Known rows, with every step that occurs:
nafu -> malo -> tuvek -> kose -> pegi: [ -9   5  -5  -4   0   4  17   1   1  11   7  -2  -5   1   2   6  -2  -1
  -4  -5  -2   0   6  -2  -2  -1 -10  10   5  14  13  -4   0   3  -1   2]
pegi -> tuvek -> kose -> malo -> veko: [ 11  -1 -13   0   4  -5   0  15   1  -2   2  -8  -4  -1   3  17   1   2
  -3  12  -1   3  -4  -1   6   3  -4   9   0  -7   1  -1   0   2   7   7]
veko -> tuvek -> kose -> pegi: [ -3   7   9   0  -1   2  20  -2   3  13   5  15   5  -3   0  11  -3  -9
   4  19  -2  -2   5   2   6  -3 -18  10   1   2  10  -6  -1   3  -7   3]
pegi -> veko -> nafu -> malo: [  3  -6  -6   1   0  -6   0  -6   1   5  -4  -6   2  -7   0   0   1  -5
 -10 -11   9  -5   1   5  -2   2  -1 -11   3   9   9   7   2  -8  26  -8]
veko -> tuvek: [ -5   2   9   2  -3   2   7  -2   2  11  -2  10   5  -3  -2  -4  -4  -8
   1   5   3  -6   6   2   5   3   6   3   0  -3   0   3   0   0 -14  -1]
pegi -> kose -> nafu -> malo -> tuvek: [-22   8  -2  -3   0  -3   1 -11   0  11   3 -10  -6   0  -6   6   0   3
 -11  -6  -2  -2   9  -3  -7  -1  11   3   7   9   2  -3   1   1 -20  -1]
pegi -> malo -> tuvek -> nafu: [  3   2  -2  -6   3  -3  -6  -1   4  -2  -3  -1   0   6   5 -14  -5  11
  -2 -23   0  -3  15  -6  -4  -7   7   7  -6  -1  -3   3  -3   4  -8   1]
tuvek -> veko: [ -9  -4  -3   3   0   0  -6  10  -1   2   0  -2   2   4   3 -15  -3  -6
  -1  -8   4  -2  -2  -3   5   5   0   0  -2  -1   4   4   0  -2   6  -2]
nafu -> pegi: [-1  0  6  0 -2  3  7  3  0 -4  2  5  0  3 -3  3 -2 -2  8 -5  3  0 -4  3
 -1 -1 -3 -4 -3 -6 -3  1  2  1 -6 -1]
veko -> tuvek -> kose -> malo: [14  2  3 -2  0 -5 11  4  4 11  1 13  2 -5  1  5 -1 -5 -3 -6  5 -3  9  5
  7  2 -2 12  0 -8 -3 -6  1  1 -1  1]
kose -> malo -> nafu -> pegi -> tuvek: [  8  -4  -6   4   2   4  -7  -6  -1 -16   0   7  -4  -5  -5   6  -1   8
   0  -5  -1   3  -7   7  -8  -8  -2  -5   2  -8  -9  -3   2  -1  -4   6]
veko -> nafu -> malo: [  0  -4   4  -2  -2  -5  -2  -8   0   7  -2   1   0  -4  -1   0  -1 -11
  -6   0   8  -4  -1   4   0   4   0 -13   2   7   5   3   2  -7  -2  -7]
malo -> nafu -> pegi -> kose -> tuvek -> veko: [-17  -3  -9   5  -1   8 -12  -7  -3  -9   6   4   0   2  -1  -6  -3   0
   7   3  -3   4  -4  -1 -14  -1 -15   5   2  -1   0   1  -2  -2  -8   2]
veko -> kose -> tuvek -> nafu -> pegi: [ 16  -4  15   0   0   1  -4 -10  -2 -14   0  11   1   5   5 -15   0   6
   9  14  -4   5 -10   1   0  -4  -6  -1  -6  -4  -9  -2  -2   5  -3   3]
kose -> nafu: [ -5   4   4   4   0  -4  -2  -1  -1  -3   0   1   0   3  -2   2   1  -6
  -4   4   0   1  -4   0   7  -3  12  -7   1  -2  -4  -5   1   0 -13   0]
veko -> nafu: [  3   1   6   1  -2  -3   0   0   1  -3  -4   3   2   0   0   0  -2 -14
  -1   3   5  -3  -5   2   5   1  -5 -10   0  -4   3   4   0  -7 -10  -2]
malo -> veko -> kose -> pegi -> nafu: [ -3   7   5   0   0   4  -6   2  -2  -4  -6  -6  -2  -5   3  -1   6   2
   4  33 -13   5  -8  -3   4   0  -2  -5  -2  -1   3  -3  -1   0  -3   2]
veko -> kose -> malo: [ 17   1   2  -2   1  -2  -3   9   1  -5  -2   9  -2  -3   0 -14   7  -2
  -5 -12   1   1  -7   4  13   5   8  -7   1  -8  -2  -6   2  -2   3  -1]
pegi -> malo: [  1   0  -4  -2   3  -3   3  10   1   1   0   3   3   0  -2   0   1   2
  -2 -16   4   0   7   0   7  -4   6  -4  -1  -2   3  -3   2   1  -8  -1]
pegi -> tuvek -> kose -> nafu: [ 2  5  3  1  6 -5  8 -3  1  0  4  1 -2  6 -6 22 -1 -1 -5 17 -4  3 -9 -1
  7 -8  2  2  0 -1 -5 -7 -2  4 -7  8]
tuvek -> kose -> nafu -> pegi: [  6   5   9  -1   0  -1  10  -1   0  -3   6   4  -1   9  -5  24   3  -2
   8   2   0   3  -6   1  -1  -5  -2  -1  -2  -3 -12  -6  -1   2  -1  -1]
nafu -> malo -> tuvek -> veko: [-14  -6 -10  -1  -2   3  -3  -1  -1  14   0 -12  -1   2   2 -22  -4  -2
  -7 -24   3  -4  11  -3  -4   7   9   7   2  10   4   9   1  -1   8  -1]
tuvek -> veko -> kose: [  1  -3   4   0  -1   4  -4  11   0   0  -1   1   3   4   0 -21   4 -10
   1  -6  -1   0  -9  -5   9  11   4  -6  -1  -1   1   3  -2  -3  11  -2]
pegi -> kose -> malo -> veko: [ -6   5 -13  -1  -1  -5  -9  18   1   0   1  -8  -4  -4   4   4   3   3
  -3   1   3  -1   2  -2   1   7  -4   4   3  -9   9  -4   2  -2  -5  -2]
nafu -> malo -> veko -> kose: [ 3 -5  3 -3 -3  3 -4  7 -2  9 -2 -7 -2 -2  2 -1  7 -2 -1  8  1 -1 -6 -3
  4 14 15 -9  2  7  4  4  1 -2 12 -4]
pegi -> tuvek -> veko: [-11  -5  -6   4   4   0  -2   3  -1   0   0  -7   2   2  -3 -11  -6  -3
  -3   5   2   0  -4  -3   4   1  -3   3  -2   0   3   4  -1   1   8   6]
nafu -> malo -> tuvek: [-10  -1  -4  -2  -2   2   5  -2   0   9   1  -5  -4   0   0  -7  -3   0
  -7 -18   3  -4   8   0  -3   3  11   4   4   7   4   5   2   1  -4  -1]
kose -> malo -> nafu: [  7  -2  -8   3  -1   1 -14   4   0 -11  -2  10  -4  -2   4  -6   2  -2
  -4 -19   3   0  -4   4   1   0   6  -7   3  -6  -2  -4   2  -5  -8  -1]
nafu -> malo -> veko: [ -7  -7  -6   0  -4   0  -5   9  -2  11  -1 -12  -3  -2   5   3   1  -1
  -2   5   5  -3   1  -1   0   9  10  -1   2   7   7   5   2  -1   5  -4]
pegi -> kose: [-13   7   0  -3   0  -1   4   8   2   4   3   4  -2   2  -4   4  -1  -4
  -1   2   0  -3  -2  -2   3   4  -5   2   3  -5  11  -3   0   0 -15  -2]
veko -> kose -> pegi: [  1   6   7   0   0   5   7   6  -1  -2   0   9   0  -2  -2  -7   4  -7
   3  11  -5   4 -11   1  11   2  -8  -9   2   2  11  -7   0   0  -2   1]
malo -> tuvek -> kose: [  2   7   0  -3  -1   3  13   9   3   3   4   0  -3   5   1   6  -3  -6
   0 -15  -2  -2   2  -5   1   3   0  13   0  -3   1   3  -2   2 -11   4]
pegi -> veko -> nafu: [  8   0  -3   4   0  -5   0   0   2  -5  -5  -1   3  -4   1   0  -1 -10
  -4 -11   6  -3  -3   3   2   1  -7 -11   1  -2   7   7   0  -9  21  -3]
malo -> nafu -> pegi -> tuvek: [ -2  -3   3   3   1   9  -2  -8  -1 -12   1   7  -3   2  -8  11  -4   2
   7   6  -5   1 -12   4  -9  -6  -4  -4   1  -4  -7   2  -1   0  -9   6]

Rows:
[-12   4  -7   4   1  -1   5   2  -1   1   6   3   0   0   1  -2  -1  -3
  -3  13   0   3  -3   1   3  -3 -12   7   4  -2  11  -3   1   2 -24   5] | pegi -> kose -> tuvek
[  2  -2  15   0  -6   1  -8  -7   1   5  -5   2   4   2   7   0  -6   4
  15  19   2  -6   8  -2 -11   1  -1   8  -8  -6 -10   8  -2   4  -1  -3] | malo -> veko -> tuvek -> nafu -> pegi
[  8  -1   3  -1   0  -2   8  -1   0  -9   0  -8   0   2  -4  31  -3  -7
  10  26  -2   1 -11  -2  -8   0 -18   1  -3  -5  -5   7  -2  -2   6   4] | malo -> veko -> nafu -> pegi -> tuvek -> kose
[-10   8 -10   0   3   3  11   4   0  -1   2  -2   1  -3  -1  -7  -2   6
  -2 -18  -3   3  14  -1   1 -10  -8   5   2   3  11  -5   1   4 -15   4] | kose -> pegi -> malo -> tuvek
[-17  -7 -10   2   1  -7  -7 -12  -3   8   3  -6   3  -2   1 -11  -2  -8
  -8  12   6   0   2   0  -6   2 -18  -1   4  10  13   3   0  -6   0  -2] | pegi -> kose -> tuvek -> veko -> nafu -> malo
[ 11   1   8  -2   1  -2  15  -9   1  -7   2   3   0   0  -9  25  -4  -8
   7  16   0   1 -12   2  -4  -4 -21  -1  -4  -4  -4   3  -2  -2   1   4] | veko -> nafu -> pegi -> tuvek -> kose
[  2  -2  -5   1   1   3  -8   3   1  -6  -1   9   0   1  -2   3   1  -1
  -1 -21   2  -1   4  -1  -1  -5   9  -8   2   0  -1   0   0  -4  -9  -2] | pegi -> malo -> nafu
[  1  -2 -10  -1   1  -2  -4  16   0  -1  -2 -11   2  -1   3   5   3   5
   1  -6   3   1   7  -4   4   1   7  -1  -1  -4   3   3   2   0   0  -2] | pegi -> malo -> veko
[-7 -1  1 -3  2 -3 -3 -8  0 10 -3 -1 -3 -2 -2 -1  0  5 -9  6 -1 -2  5  3
 -2 -4 11 -4 -1  6 -1  1  1  0 -9 -3] | pegi -> nafu -> malo
[ 20   0  -2   0   0  -3  14   0   3   5   3   9   5  -8  -2  13   2   3
   3 -22   5  -1  10   8  -3  -3 -11  11   0  -6  -5  -2   1   0  29  -2] | nafu -> pegi -> veko -> tuvek -> kose -> malo
[ 20  -6   7  -4   4  -1  -4  -9  -2 -14   0  10   4   1   1 -11   1  16
   6   1  -4   7  -1   2   1 -12  -4  -2  -7  -3 -10  -6  -2   6  -5   3] | veko -> kose -> tuvek -> nafu -> pegi -> malo
[  3  -6  -4  -2   0  -5  -3  -2  -1  -8  -2  -3   8   1  -6  -7  -2  -2
   6 -18   8   0   6   1  -4  -5 -14  -9  -6  -3  -6   5   0  -6  11  -5] | tuvek -> veko -> nafu -> pegi -> malo
[ 2 -2 -3  4 -3 -3 -6  5  1  6 -5 -2  3 -8  6 -6  0 -2 -1  4  6 -3 10  2
  3  6  7  6  0 -9 -2  2  3 -1  1 -2] | kose -> malo -> veko -> tuvek
[ 14   0   1   0  -2   2  -1  -1   4   3   1  21   0  -3   2   8   1  -7
  -1 -10   0  -4   5   4  -1   1   4   8   2  -5  -6  -3   0  -2  -3   0] | veko -> tuvek -> kose -> malo -> nafu
[  8  -7  -6   2   2  -4 -12  -3  -3 -13  -2  -6   3   4  11  -2  -3  17
   9   9   0   5   7  -2  -7 -11  -6   6  -7  -4  -7   0   0   6   0   3] | kose -> tuvek -> nafu -> pegi -> malo -> veko
[  6   1   5  -1  -4   4  -4  15  -1  -5  -4  -6  -1   1   3  -2   5  -5
   5   9  -3   1 -11  -5   7  13   9  -6   0  -3   1   5  -1  -2   5  -1] | malo -> veko -> kose
[ -5   4 -15  -1   2   3  17   3   1  12   6  -7  -4  -4   4   8  -1   5
  -7 -18  -1   0   8   0  -6  -1 -13  11   7  17  18  -1  -1   2  24   0] | nafu -> malo -> tuvek -> kose -> pegi -> veko
[-10   8   1   2   3   1   3  -4   0   0  -3   3  -2  -5   0  -3  -1   3
  -1  20  -8   3   0   3   4 -11  -9  -3  -2   0   7  -6   0   2 -15   2] | kose -> pegi -> nafu
[  3   4 -11   0   0  -2  -2   7   2  -4  -1  -3  -4  -4   2 -15   0   2
  -8 -26   2   0   6   2   3   0   7   6   2  -8  -1   0   2   0  -9   3] | kose -> malo -> tuvek
[ -5   2   3   2   0   6  -1   9  -1   0   0   1   3  -1   1 -20   2  -7
   3   4  -5   3  -8  -3   9   5 -12  -5   0   3  10  -4  -2  -2  13   1] | tuvek -> veko -> kose -> pegi
[-20  -1 -11   5   1  -1  -3   4  -2   1   6  -2   3   3   3 -16  -4  -3
  -3   9   0   3   0  -3   2   2 -14   8   2   0  11  -1  -1   0  -8   3] | pegi -> kose -> tuvek -> veko
[  4  -3  -5   5  -2   9  -4   0   0 -13   0   4  -1  -2  -1   7  -1   2
   7 -21   1   0  -5   4 -11  -2  -2  -6   2  -2  -3   6  -1  -4  21  -3] | malo -> nafu -> pegi -> veko
[ 14  -2   5   2  -3  12  -3  -1   0 -16  -2   8  -1  -1  -4   2   6   1
   8 -17  -4   2 -13   3  -8   3   2 -11   3  -2  -6   4  -2  -5  24  -3] | malo -> nafu -> pegi -> veko -> kose
[  9   1  -2  -3   1  -3   4   9  -1  -5   3 -10   1   6  -3  31   6   8
   9  -1  -2   6   3  -3  -3  -7   2  -1  -4  -1 -13  -4   0   2   5  -1] | tuvek -> kose -> nafu -> pegi -> malo -> veko
[-9 -7  2  0 -5  1  0 -2 -1 20 -3 -6  2 -5  3  2 -2 -4 -1 13  5 -7 12  1
 -3  9 11  4  2  7  3  7  2  1  2 -5] | nafu -> malo -> veko -> tuvek
[ 1  1  2 -3  2 -6  5 -1  0 13  5  0 -4  6 -2 18  5 -3 -6  1  3 -1 -2  0
  3 -1 10 -3  3 11 -3 -7  1  0 -2 -3] | tuvek -> kose -> nafu -> malo
[-11  -3   4  -1  -2  -1  -6 -13   0  19  -6  -7   0  -7   1   4  -1   6
  -4  25  -1  -5  16   1  -5   4  16   4  -1   6  -5   9   1   1  -4  -4] | pegi -> nafu -> malo -> veko -> tuvek
[ 12   2   9  -4   2   0   2  -2  -2 -10  -1   4   4   2 -13   7   9   7
   5 -10  -4   6  -2   3   4  -7  10 -15  -3  -2 -17  -8   0   2  -6  -2] | veko -> kose -> nafu -> pegi -> malo
[ -5   5  10  -5  -1  -1  -4  -3   3  -2   3   8  -2   8   0   3  -4   6
   9   6  -1  -3  -1  -3  -9  -3 -12   5  -5  -6   0  -3  -2   4 -12  -3] | tuvek -> nafu -> pegi -> kose
[ -3   2   8   0  -2   5  -3 -10  -4 -11  -1  -9   2   5  -7 -14   2   0
   4 -13  -6   4  -2  -3  -4   2  10  -1  -2  -2 -17   3  -2   0   5   1] | malo -> tuvek -> veko -> kose -> nafu -> pegi
[ 13  -3  -1   5   2   5   7   0  -4 -14   2   3   4  -5   0  -6   3   5
   4  -3  -2   8 -10   6   1  -1  -7  -3   1  -2  -1   1   0   0  20   3] | nafu -> pegi -> veko -> kose -> tuvek
[  0  -6   5  -4   0  -5  -9  -5   3  11  -2   5  -4   5   8 -10  -2   4
  -5   0   6  -6   3   0  -1   1   8  -2  -2   8   3  -1   0   2   3  -4] | tuvek -> nafu -> malo
[  4   0  11  -3   0  -2  -4  -7  -2   4  -1   1  -3   2  -6   0   9  -2
  -9   3  -1   1  -7   2   7   3  21 -15   3  11  -5  -7   1  -1  -1  -4] | veko -> kose -> nafu -> malo
[  1  10   2   0   1  -1   8   1   1  -2   3  -4  -3   7   0  12   0  -4
  -3  -8  -4   1   1  -4   1  -2   8   8   1  -1  -7  -2  -2   2 -12   4] | malo -> tuvek -> kose -> nafu
[ -8   1  -6   0   1  -1  -4  -7  -3  -7   0 -14   4   5  -7  -7  -1  10
   2 -31   0   4  15  -2  -7  -9   7   3  -3   0 -16   1   0   2   1   0] | kose -> nafu -> pegi -> malo -> tuvek -> veko
[ -2   4   5  -2   0   0  -5  -2   3  -5  -3   0  -3   5   8 -16  -6   2
  -1 -10  -1  -5   5  -6  -4  -1   6  10  -4  -4  -2   4  -3   4 -10   2] | malo -> tuvek -> nafu
[ 4  6  6  0  2 -5  8  4  1 -2  4  2 -2  7 -2 18  2 -7  0  3 -2  1 -6 -1
  8 -1  6 -1  0  0 -4 -7 -1  1 -8  0] | tuvek -> kose -> nafu
[-20   3   3  -1  -4  -5  -3 -12   0  21  -1  -9   0  -3  -4  16   0   0
  -5  23   1  -4  12  -2  -7   4  10   4   5   7   1   0   2   0 -11  -5] | pegi -> kose -> nafu -> malo -> veko -> tuvek
[  8  -7   8  -6  -2  -1 -16   3   1   4  -6  -5  -4   4   9  -9   4   4
   1  15   0  -3  -5  -7  -1  11  13  -5  -2   8   0   3  -2   1  15  -4] | tuvek -> nafu -> malo -> veko -> kose
[ -8  -6  -3   3   2   3   2  -2  -2  -4   2  -6   3   3  -6  -7  -5   1
   5   3   1   2  -6   1  -4  -4 -10   3  -5  -3  -3   4  -1   2   9   5] | nafu -> pegi -> tuvek -> veko
[ -6  -3  -4   1   3   4   2  -1  -2   5   0 -11  -3  -7  -2   2   5   2
  -3  34  -7   4  -9  -1   2   4  -4  -5   4  14  12  -3   1   1  10   5] | nafu -> malo -> veko -> kose -> pegi -> tuvek
[ 17   4   5  -5   1  -2 -13  -2   3 -10  -5   5  -5  -1   7 -26   3   5
  -6 -17  -4  -2   1  -2   1   3  11   6  -3  -8  -7  -1  -2   2  -1   1] | veko -> kose -> malo -> tuvek -> nafu
[  7  -2   4   3   1   3   2   1  -3  -8   0   7   2  -1   2 -14   3  -3
  -1  11  -4   5 -11   2  12   1   3  -4   2  -2   2  -2   0   0  -9   5] | veko -> kose -> tuvek
[-11  -4  -6   2   3  -4 -12  -8  -1   6  -1 -10  -5  -2  10   2  -4  12
  -3  37  -3   0   0  -2  -5  -5  -9   1  -1  13  14  -2   0   6   9   4] | kose -> pegi -> tuvek -> nafu -> malo -> veko
[  2  -1   4   3  -3   2  11  -6   2   4  -1   5   7  -7  -4   3  -3   1
   7 -10   5  -3   8   7  -7  -2  -5   4  -1  -5  -3   5   1   0  17  -3] | nafu -> pegi -> veko -> tuvek
